What can hang from each mark:
E: D U Z
D: Z
Z: B E K N U
K: D E
Y: B Z
B: Y
U: E Z
N: D K Z

Every row comes from one small tree of marks. The marks that hang from a mark follow it in brackets, in alphabetical order. Every link used is in the known rows. Which tree was each row made from?
Known rows:
Z[K]: [ 24.5 -47.4  -4.4  -0.4 -17.6  -4.9   1.6 -15.1  11.9  12.3 -24.2 -19.8
 -64.8 -17.4 -12.6 -34.9  22.5 -42.2 -16.0 -20.6  -5.7 -29.6  31.4  35.4
  -6.7]
Y[B Z[K[D E] N U]]: [  3.8 -74.5 -21.6  -9.6 -29.5 -10.7 -21.0 -28.6  11.8 -30.9 -56.0   7.3
   2.1  -6.3 -61.0 -14.8  18.6  -7.6 -18.6   3.8 -46.9  -5.4  26.2  31.9
  33.9]
Y[Z[N U]]: [ 31.1 -41.2 -24.2 -16.0 -62.9   3.9 -46.6   5.3  10.8 -17.9 -46.6   7.2
 -40.8   0.0 -53.5  -6.5  17.1 -39.8 -12.8 -20.8 -24.8 -27.3  16.7  27.6
  -1.2]
N[K[D E] Z[B[Y] U]]: [  3.9 -76.6 -10.4 -10.9 -46.0  10.2  31.5 -24.1 -12.7  16.6 -72.0  -0.7
 -42.1   8.3   8.8 -37.1  31.7  11.9   4.5  -8.2  -0.7 -51.8  23.2  45.1
 -16.6]
D[Z[E K N U]]: [-22.8 -31.9 -27.0 -26.6 -17.2   2.0 -24.2   7.6  24.3 -13.3 -23.5 -14.8
 -52.5  -0.9 -30.6 -26.9  28.3 -24.9   2.9 -12.5 -34.7 -23.6  -3.8   5.1
 -13.5]
Z[N[D]]: [ 12.2 -40.5 -14.4 -12.0 -36.4  11.6 -20.3  13.0  37.1   1.3 -24.9   5.2
 -54.5  -0.5 -16.5  -9.4  12.9 -41.3 -18.4 -17.9 -13.2 -45.3  23.8  25.2
  -8.2]
Y[B Z[K U]]: [ 29.5 -68.1 -14.8  -8.3 -56.5 -11.9 -25.7 -17.1   4.6 -24.9 -48.6  -4.8
 -19.9  -6.4 -52.3 -12.1  17.4 -38.3 -29.8 -21.2 -41.0 -11.4  34.6  35.8
  25.1]
D[Z[B[Y] K[E]]]: [ -1.0 -74.6  -7.9   3.6 -16.8   9.1  16.0 -14.8 -13.5  14.4 -45.6 -37.8
 -60.7   9.4 -25.7 -36.7  24.5 -13.5 -20.2 -21.2 -32.8 -22.5   6.8  20.4
 -14.3]
Z[B E[U] N[D K]]: [-48.9 -45.1 -11.8   5.7 -51.3  -6.7  -5.2  10.9  45.8  26.8 -18.1 -13.5
 -39.7  11.7   1.9 -20.9   5.4 -11.6 -12.6 -34.4 -16.2 -44.2  25.7  33.4
 -33.4]
Y[B Z[K[D] N U[E]]]: [ -2.1 -52.4 -11.2 -15.2 -43.4 -16.0 -23.8 -15.4  19.9 -41.8 -36.6   9.5
  10.4  -0.1 -40.5 -12.4  21.2 -35.2 -27.0  -9.1 -46.1 -12.0  23.8  22.9
  33.3]
N[D]: [ 24.7 -51.0  -4.1 -10.6 -37.7  10.6   2.5  12.7  16.8   5.0 -29.1   1.4
 -66.3 -14.8  -2.6 -17.6  11.4 -54.4 -25.9 -27.8 -11.5 -54.5  37.5  41.1
  -4.3]
Z[B N]: [ -2.9 -49.9 -20.1   4.6 -49.2  -8.8 -29.8   0.0  27.1  16.3 -34.4 -27.0
 -60.8  27.5 -23.8 -24.5  11.3 -29.1 -15.0 -27.5 -16.2 -18.2  19.7  25.1
 -20.5]
N[D Z[E[U]]]: [ 11.1 -31.7   0.4 -36.0 -58.8  -6.8  21.8  23.7  29.2  -8.8 -10.0   9.3
 -51.4 -23.4  17.0 -31.2  13.7 -52.7 -30.7 -45.3   6.0 -63.3  37.5  57.9
 -27.7]
K[D E]: [ 24.8 -68.7  -0.8   3.9  -8.3   3.0  30.0 -20.6 -21.1   2.5 -57.0  -2.5
 -61.0 -25.6 -20.1 -51.8  13.8 -27.5 -12.5  -7.8 -14.6 -33.2  31.8  55.7
  -2.6]
E[D[Z[B[Y] K N U]]]: [-13.1 -57.8 -20.3   3.1 -27.2   8.8  -3.3   0.1  31.9  10.4 -20.5 -37.8
 -43.4   1.6  -6.1 -28.4  34.9 -15.1   0.5   5.1 -60.0 -32.3  -1.9  12.0
   0.2]
E[D U]: [ 40.0 -50.0   0.9  26.2 -46.4  -0.1  22.7   2.6  16.8  25.0 -17.3 -32.7
 -69.8 -43.6  -4.0 -53.5   9.7 -53.0 -25.3 -32.2 -43.8 -47.6  30.4  62.6
 -22.6]
U[E[D] Z[K N]]: [-36.0  -1.9  34.2   7.6 -34.0 -21.1  -8.8 -25.3  36.5 -17.6 -14.4 -13.0
 -33.8 -22.4  11.1 -51.6  22.9 -70.8 -12.6 -27.2 -27.7 -49.9   8.1   6.1
  12.7]
K[E[D U[Z[B[Y] N]]]]: [  0.7 -49.5  10.2  30.1 -42.1  -0.8  11.4 -22.6   5.6  24.5 -38.3 -26.2
 -50.2 -24.1 -22.5 -58.6   5.3 -30.4 -20.8 -31.5 -52.7 -38.2  13.2  38.0
 -23.3]
B[Y[Z[E[D] K N U]]]: [ 18.3 -31.4  -7.7 -17.1 -50.7  11.3 -16.6   7.0  21.8  -9.4   1.8   6.5
  -1.7  -2.5 -22.8  -5.3  32.7 -33.9 -11.3  -3.9 -42.4 -29.2   7.1   9.0
  -9.2]
B[Y]: [ 63.5 -44.3   1.5  -1.0 -53.2  23.4   2.5   9.3  -9.5  13.2 -18.6  -7.1
 -55.3   3.6 -16.3 -21.2  18.3 -57.9 -31.8 -33.2 -25.2 -37.0  19.2  24.8
 -30.9]
B[Y[Z[N[D K] U]]]: [ 36.8 -48.9 -11.7 -12.2 -64.0  33.5 -21.6  10.8   8.7  -1.7 -33.0  18.4
 -20.8   8.5 -28.5  10.8  24.3 -30.0 -19.5 -15.6 -30.6 -49.3  12.9  13.1
  -9.8]
Y[Z[B N[K]]]: [  5.6 -65.3  -8.0   7.7 -69.0  -2.5 -25.7  -9.6  12.3  -0.8 -59.7 -11.7
 -41.6  21.3 -36.3  -6.7  16.9 -18.9 -15.3 -24.3  -4.0 -32.2  24.4  33.9
  -0.7]
K[D]: [ 30.7 -58.4  -5.5   1.1 -23.0   0.5  20.7  -3.3  -4.4  -4.2 -34.4 -11.5
 -62.4 -16.5  -1.9 -42.5  16.8 -47.9 -19.4 -14.5 -16.8 -36.6  33.0  51.3
   1.3]
E[Z[B N[D K] U]]: [-36.1 -53.8 -16.2   9.4 -47.1   7.5 -24.7   5.7  38.4  12.8 -43.5 -26.1
 -66.7   9.0  -3.5 -23.9   8.8 -11.3  -5.9 -22.9 -43.3 -49.6   1.8  12.9
  -6.9]

Write each row's tree:
[ -8.3 -64.2 -11.6   0.7 -34.9 -15.3 -21.6 -25.6  13.4  -1.4 -48.3 -12.7
 -29.4   7.2 -47.8 -17.9  18.4  -7.8 -14.7 -12.5  -9.4 -13.1  23.9  32.2
   5.4]  Y[Z[B K[E] N]]
[  3.6 -76.1   4.0  -4.1 -56.5  16.6  41.1 -10.4   7.6  31.4 -56.7   0.8
 -47.2  -2.2  14.5 -25.1  17.2   2.0 -22.0 -34.2   7.1 -73.2  34.8  53.8
 -29.0]  N[D K[E[U]] Z[B[Y]]]
[ 28.4 -55.4   7.9  24.2 -34.0   3.3  18.0 -10.5 -13.4  19.1 -49.8 -27.0
 -87.9 -39.2 -35.7 -64.6  -6.1 -36.5 -32.8 -47.8 -38.7 -39.2  14.7  52.1
 -33.6]  K[E[U Z]]
[  6.6 -28.3  26.2   8.6 -62.3  -2.9   5.9   9.0  -2.1   0.9 -18.2 -26.0
 -58.4   6.9   6.6 -44.6   8.1 -69.8 -39.6 -55.5 -34.7 -41.8   6.2  16.6
 -26.5]  U[E[Z[B[Y]]]]
[-19.2 -61.2 -23.9  -2.9 -35.2 -13.1 -29.7 -23.3  23.6   0.3 -46.5 -12.0
 -21.5  -2.9 -42.4 -19.1  24.4   0.1   2.7   3.1 -32.7 -15.8  17.7  28.1
  12.3]  Y[Z[B K[E[D]] N U]]
[ 14.4 -58.1   4.6   7.9  -5.3  -4.4  20.5 -29.7   9.7  18.8 -34.8 -17.4
 -56.3 -34.5 -13.8 -45.9  24.7 -22.9  -3.7  -1.9 -15.0 -33.6  29.0  42.4
  -0.5]  Z[K[E[D]]]
[  8.2 -65.2  -6.7   2.3 -46.9 -18.5 -11.0 -16.5   5.0  -2.7 -39.0 -24.2
 -41.9   2.2 -28.3 -20.8  19.1 -31.7 -24.5 -25.3  -9.7 -19.6  34.2  41.7
   8.6]  Y[Z[B K]]
[  2.5 -50.1  17.4  22.6 -22.8  -5.5  22.7  -9.4  32.6   4.2 -11.8 -45.0
 -67.5 -39.1  13.2 -54.5  21.7 -40.1 -14.0  -8.3 -46.2 -48.8   9.1  33.5
   9.3]  E[D Z[K]]
[ -0.3 -54.2  -0.3  39.7 -58.4  10.2   2.4   3.7  21.0  33.2 -24.2 -47.4
 -64.6   3.3 -11.7 -42.9  -0.7 -19.0 -35.3 -49.1 -54.7 -42.2  -2.0  24.8
 -42.1]  E[U Z[B[Y] N[K]]]
[-24.8 -28.8  17.6   6.9 -29.3  -8.3   9.4  -2.4  20.4  -4.8  -3.6 -25.1
 -33.0   6.1  13.5 -43.3  16.6 -45.9 -30.0 -29.0 -37.9 -34.6   0.6   7.1
 -10.0]  U[E[Z[B[Y] K[D] N]]]
[-11.6 -36.6  11.6  14.7 -40.8  -0.5 -12.1 -25.4  12.7 -10.0 -54.6 -10.0
 -61.5  -6.0 -10.4 -41.8  14.2 -45.0  -9.5 -27.8 -14.3 -50.9  14.9  21.3
   7.0]  U[Z[N[K[D]]]]
[-31.4 -35.6 -15.1  -9.6 -57.8  20.0 -26.2   9.8  31.7  22.9 -28.4   7.7
 -19.9  33.7   6.6   0.4  21.4 -18.2  -5.7 -21.6 -33.1 -51.5   9.2  -4.7
 -22.8]  Z[B[Y] N[D K] U[E]]
[-17.2 -39.6 -12.3 -29.3 -35.0 -25.3  12.0 -12.0  17.5  -7.1 -27.9 -13.7
 -38.6  -0.5  22.2 -46.0  31.5 -30.9  -8.0 -21.3  -1.8 -35.3  27.3  39.6
  -3.8]  N[Z[B K[D] U[E]]]
[ -0.4 -51.9 -28.4  -2.8 -31.3   0.0 -16.7  -9.7  12.0  30.6 -15.5 -29.5
 -40.7  13.8  -9.5 -25.5  25.5 -20.4  -8.8 -17.7 -41.1 -15.2  17.9  13.0
 -19.2]  Z[B[Y] K U]
[ 15.4 -44.7   3.6  27.7 -25.7  -6.5  16.1  -5.0  15.7  17.1 -13.4 -47.8
 -82.2 -42.4 -12.2 -62.3   0.7 -44.5 -38.9 -49.0 -46.2 -39.4  13.0  44.1
 -24.1]  E[U Z[K]]
[ -9.5 -68.1 -10.8  19.5 -14.1 -18.9  12.9 -31.3   3.5  39.5 -38.8 -39.7
 -62.0 -13.4 -22.7 -54.0   8.6 -10.2 -19.7 -30.8 -19.3 -15.6  33.9  48.9
 -23.4]  Z[B K[E[U]]]
[ -1.8 -66.3  -0.3   7.3 -37.2  19.5  25.3  -6.7 -15.2   7.1 -56.8 -15.2
 -52.5   8.3   8.2 -32.3  27.9 -22.6  -7.7 -17.9 -27.0 -53.4  12.6  25.8
  -7.0]  N[K[D[Z[B[Y] U[E]]]]]
[ 30.6 -78.9   2.3   6.2 -70.8   2.0 -20.2 -21.6   2.4 -20.8 -77.3   7.9
 -22.1  10.0 -64.6  -4.8  12.0 -20.1 -28.9 -21.9 -20.2 -24.6  29.8  37.0
  15.4]  Y[B Z[N[K[E]]]]
[-37.1 -35.7   1.0   5.6 -50.8 -13.1 -30.9 -10.2  31.2  -4.4 -38.8 -19.4
 -58.4  11.4  -8.1 -32.5   4.7 -50.7 -21.6 -40.2 -26.3 -40.7  18.6  15.3
   4.4]  U[Z[B N[D]]]
[ 25.2 -35.2   3.5  -2.7 -50.9   8.0   1.5   6.5  21.2  -2.4   9.3  -3.4
  -5.1 -10.4 -21.4 -14.7  25.2 -38.5 -27.2 -16.6 -39.0 -31.6  11.8  22.7
 -18.1]  B[Y[Z[E[D U] K N]]]
[ -0.1 -48.5 -17.4 -29.0 -75.3  -7.3 -42.5  14.2  29.7 -41.9 -33.1  21.3
   0.7   7.9 -49.4   7.0  10.7 -40.4 -27.8 -21.5 -45.7 -20.0  27.0  23.8
  15.5]  Y[B Z[E N[D] U]]
[-19.0 -35.3  13.0   2.2 -34.4  -9.0   8.9  -1.4  23.6  -3.2 -21.3 -26.5
 -46.4  -3.4   7.1 -40.9  27.4 -49.2 -14.3 -21.1 -30.2 -41.6   8.4  19.6
  -2.3]  U[E[D[Z[B K N]]]]
[ 12.4 -81.0   3.4   7.1 -45.8   6.0  54.1 -24.7 -13.1  25.2 -62.8 -12.4
 -46.6  -2.6  10.8 -48.4  22.1   6.3 -15.9 -25.0   3.1 -55.4  29.3  62.2
 -27.4]  N[K[D E[U]] Z[B[Y]]]
[  2.9 -66.5  -3.8   8.9 -18.9  -1.6  11.6 -26.7  -3.4  34.3 -29.1 -27.6
 -42.2   8.9 -17.2 -35.5  20.9 -10.8 -18.7 -16.8 -21.4 -15.6  23.8  24.9
 -21.0]  Z[B[Y] K[E]]
[-17.5 -63.4  -9.4  10.3 -22.7  -3.7   6.2  -6.5  34.9   6.8 -27.3 -44.7
 -56.5  -3.1  -4.0 -36.1  31.3 -19.6  -3.6   0.4 -40.2 -33.6   7.4  26.3
   7.2]  E[D[Z[B K N]]]
[  4.0 -81.4  10.9  37.2 -27.8  15.2  46.6 -23.5 -17.1  30.4 -59.1 -27.4
 -61.5 -18.0  -3.0 -55.6   8.1  -2.1 -19.2 -24.4 -33.7 -51.4  16.7  48.9
 -20.5]  N[K[D E[U Z[B[Y]]]]]
[ 23.8 -41.1  -8.5 -15.2 -59.4  21.3 -11.1   9.0   1.6 -12.8 -22.4  17.0
  -9.1   9.1 -23.9  -3.7  27.2 -29.6 -12.2 -10.4 -32.0 -37.2   9.3  15.3
 -13.2]  B[Y[Z[E N[K[D]] U]]]
[-61.4 -12.0  28.2  14.7 -39.2 -32.9 -11.8 -29.1  40.0  -7.7 -15.8 -29.1
 -31.0  -3.8  16.8 -53.8  20.0 -58.9 -12.5 -30.1 -31.4 -39.9   9.0   5.4
  12.3]  U[E[D] Z[B K N]]
[ -5.1 -59.8   8.2 -14.8 -60.5  -3.0  41.4  -5.0   4.9   1.9 -34.4  -6.4
 -33.6  18.1  33.8 -33.3  33.1 -13.4  -7.8 -19.9  13.8 -53.4  27.3  44.9
 -20.7]  N[K[D] Z[B[Y] E]]
[-11.9 -54.1  -8.4 -23.6 -61.1  -0.1  24.7  -2.0   6.0   2.5 -38.4  -1.4
 -30.9  16.9  28.9 -31.6  34.5  -7.4   3.8 -15.8  -0.3 -50.9  21.7  37.8
 -22.2]  N[K[D] Z[B[Y] E U]]
